In the rows, zero is written as 128.
Known rows, with every step that occurs:
c > j > p > k > g > s: [122 115 154 126 116 203 133 133 101 113 141 164 145 171 122 103 119 118
 131 113 136 137 116 129 146 146 146]
k > g > j > p: [ 98 105 167 132 119 137  84 148 111 123 136 128 156 150 146 141 177  54
 152 153 127  62 154 146  81 121 164]
s > g > j > p > k > c: [140 147 155 106 127 149 187 124  93 140  98 158 135 183 105 105 176  95
 135 125 161  32 153 118 144 157  97]
p > s > c > j: [166 160 117 137 138 120 169 126 148 124 130  88 105  76 114 154  71 136
 140 109 133 112 135 148 108  93  95]
p > j > g > s > c: [136 130  93 119 148 116 111  94 124 143 146  82  90 147 161 110 125 116
 115 120 116  63 116 143 173 107 124]
c > s: [141 140 136 145  92 132  98 151 159 107 122 143 116  93 136 154 141 133
 176 125 130 143 181 146 108  99 141]
g > h > p > k > c: [113 157  85 113 141 116 150 126 108 143 113 201 143 134 107 113 151 124
  99 141 162 141  78 117 123 163 118]
h > c: [119 130 141 153 118 113  73 141 153 114 118 139 127 135 169 160 141 148
 114 139  92 100 134 138  82  96 126]
s > p > k > c > j > g > h: [128 133 124 110 152 106 197 123 143 135 122 122 125 111  94 117 138 100
 121 131 150 210  75  95 177 150 132]
h > p > j > g > s > c: [129 120  67 101 144 127 118 101 131 142 148 112  94 137 153  96  91 167
  78 125 111  93 106 135 187 100 122]
g > j > p: [106 121 181 151 125 123  89 125 135 125 117 127 135 126 146 126 185  86
 146 147 110  31 173 142 118 109 141]
c > j > p > s > g > h: [124 112 169 145 153 135 154 102  96 143 121  94 141 100  71 117 126 128
 140 108 122 173 126 103 155 176 129]
s > g > h > c > j > p > k: [133 125 173 126 155 154 145 126  96 133 105 153 148 141 108 113 138 203
  80 126 100 175 127  79 131 163 109]
s > c > j: [153 160 143 132 140 142 138 136 153 118 125 106 108  89 144 170 104 163
 133 136 126 123 165 149  95  76 122]
j > p > k > g > h > c: [ 89 107 136 132 155 132 112 157  86 125 126 179 178 161 149 118 167 104
  90 163 110 138 108  95  65 171 127]
c > j > p: [124 120 201 140 143 154 122 126 160 110 121 126 121  88 143 139 145 138
 154 138 103 134 177 133 142 103 143]
k > p > j: [162 115 152 105 126 110 124 119 115 131 147 116 107 138 184 123 165  96
 160 130 132  99 169 149  94 125 122]
c > s > g > h > p > j: [176 133  84  89 116 125 108 134  95 149 139 138 100  92 105 121 129 216
 110 109 151 208 164 118 134 144 144]
h > c > s > p > k > g > j: [171 119  81 107  76 136 151 212 123 108 137 161 129 138 123 148  99 125
 101 110 148 135 142 125  53 106 118]
s > g > j: [134 140 152 132  84 121  72 116 109 139 120 103 125 178 133 153 159 139
 144 120 148  78 158 150  93 128 156]
k > g: [109 121 137 130 102 130  75 148 122 118 144 133 144 155 169 167 146  98
 165 150 148 145 139 153  59 129 169]
j > p: [106 111 187 154 140 139 117 130 143 116 120 145 135 119 170 129 169 106
 161 158 109  92 189 131 123 126 131]
j > g > h: [ 69 115 144 151 134  73  47 104 143 133 124  94 150 141 144 129 189  96
 147 159 106 160  93 114 139 146 176]
s > p > j: [178 121 127 104 129 110 151 135 133 141 149 109  79  95 190 141 135 147
 131 123 156 130 187 149 108 114 125]
h > c > j > p > k > g > s: [120 109 140 127 128 204 128 149 106 108 137 178 147 175 123 111 105 139
  89 107  96 127  90 114 131 130 127]
j > g > s: [ 76 106 136 165 100 130  60  92 146 123 131 109 133 180 143 114 148 102
 146 124 103 110  87 138 185 131 168]

Rows:
[128 144 147 125 142 119 122 125 179 116 125  78 114 101 143 155 112 152
 139 143 104 145 135 128 146  77 136]
s > c > j > g
[147 160 147 124 132 146 142 122 163 119 118 134 108  93 112 164 142 103
 156 120 132 125 119 148 130  90 138]
k > c > j
[113 116 114 129 139 192 180 147  77 120 137 174 156 190 145 100 112  88
 115 141 148  67 143 127 104 159 101]
j > p > k > g > s > c
[116 107 138 137 150 210 167 140 106 115 147 135 142 131 121 140  92  92
 122 131 117 107 143 142 124 114 135]
k > g > s > c > j > p
[138 144 121 136 143  96 150 115 170 123 129  60 113  88 111 136  80 123
 144 119 111 134 100 129 161  90 109]
p > s > c > j > g
[142 139 146 135 149 197 191 123 119 120 120 158 123 132 125  99  97 153
 103 121 121  73 151 125 160 121  91]
g > s > c > j > p > k
[ 90  79 127 158  99 134 121 114 148 126 140 108 127 162 147 118 120 103
 135 122 121 145 110 132 189 136 155]
j > g > s > p
[136 125 108 124  93 127 131 119 119 138 123 136 131 144 113 121  80 184
 129 104 154 160 130 131 139 151 117]
h > p > s > g
[134 162  96 102 117 137 157 134 139 128 112 206 125 142 131 116 128 146
 115 137 163 116 111 130 136 132 102]
h > p > k > c
[149 130 100  87 133 108  89 106  80 165 142 127 109 129 137 123 145 211
  92 125 151 181 138 124 121 162 149]
s > g > h > p > j
[161 144 121 123  98 162 174 145 134 124 113 148 118 119  86 156 134 113
 180 114 156 146 172 133 130 125 123]
k > c > s > g
[115 114 164 162 137 117 148 120 136 123 121 128 135 105 137 110 137  79
 165 129 119  80 154 131 140 143 104]
j > p > s
[120 140  67 141 153  91 155 126 109 141 128 134 142  87 106 126  85 129
  91 136 137 119 102 127  99 143  97]
g > h > p > s > c
[144 149 103 149 134 101 160 128 132 128 127 105 119 107 140 140  96 102
 143 128 142  69 143 148  89 116  87]
p > s > c
[130  92 108 117 163  64 108 126 137 149 145  82 104 105 165 126 150 137
  79 139  91 164  99 103 138 130 131]
s > p > j > g > h > c
[142 134 137 142  99 117 124 109 111 138 124 101 126 154 121 135 114 134
 161 105 156 127 139 140 119 158 119]
p > s > g
[130 137  97 119 142 106 153 120 177 122 130  91 116  80 101 124  48 169
 111 120 108 166  89 121 181  88 107]
h > p > s > c > j > g
[131 125 114  90 130  87  68 111 164 137 142 111  94 115 172 108 144 180
 117 136 114 147 124 129 177 101 151]
h > p > j > g
[ 91 127 161 142 137  93  54  98 157 131 128  81 135 108 117 140 165 128
 143 141  97 202  81 117 156 126 186]
c > j > g > h
[138 133 102 121  79 113 104 116 108 146 123 118 127 153  92 122  98 160
 114  91 153  97 117 141 131 138 127]
h > p > s > g > j
[143 144  68  96 112 199 153 147 103 120 149 181 135 164 114 124  48 193
  73 111 158 160  91 140 112 118 125]
h > p > k > g > s > c > j
[158 116  82 103 155  90 199 138 142 146 140 103  90  54  99 125 153  68
 141 122 141 179 123 110 178 128 130]
k > c > s > p > j > g > h
[125 134  55 107 108 179 148 153  87 127 145 197 148 191 142 112  67 158
  78 128 165 115 104 139  95 141 115]
h > p > k > g > s > c
[121 132 177 137 135 138 137 134 132 118 109 169 139 142 173 100 163 137
 149 152 135  95 183 118 128 146 108]
j > p > k
[146 107 146 135  81 110 140 114  88 138 129  88 147 183 100 122 129  63
 164  96 149  68 131 145 101 159 113]
k > p > s > g > j
[130 157 150 120 141 131 169 128 120 131 101 170 132 150 118 103 188  55
 137 137 143   4 140 129 140 134 101]
g > j > p > k > c
[144 130 122 155 102 132  95 166 166 101 119 158 119  99 136 161 125 150
 135 121  92 126 158 133  94  81 121]
h > c > s
[ 88 124  72 138 159  67 136 115 136 142 128 103 147 105 103 110  91 119
  95 147 115 146  67 109 151 144 110]
j > g > h > p > s > c
[136 127 127 143 102 132 107 135 103 131 121 126 137 121  98 147 148 149
 159 121 148 198 166 120 107 159 156]
c > s > g > h
[113 160 130 115 157 106 126 104 146 137 116 122 135 131  90 114 166 104
 134 134 131 175  47 105 174 144 143]
p > k > c > j > g > h
[ 75 114  94 146 135  65  82 103 141 139 130 107 151 119 105  97 123 115
 118 133 110 175  53 108 172 158 146]
j > g > h > p > s
[104 111 172 154 176 137 105 132 137 119 115 134 142  81 117 143 151 137
  94 141  58 140 120 104 118 114 135]
g > h > c > j > p
[128 143 116 115 134 123  81 155 102 122 135 152 151 148 125 146 132 155
  88 131 121 194  65 112  59 140 151]
p > k > g > h > c > j
[157 130 141 132  82 153 117 147 135 118 120 130 120 127 118 153 128 169
 176 111 147 169 198 136 116 124 141]
c > s > g
[139 109 138 131 142 107 193 119 157 115 134  63 137 112 108 123  80  73
 159 125 104 139 103 124 150 109  92]
k > p > s > c > j > g
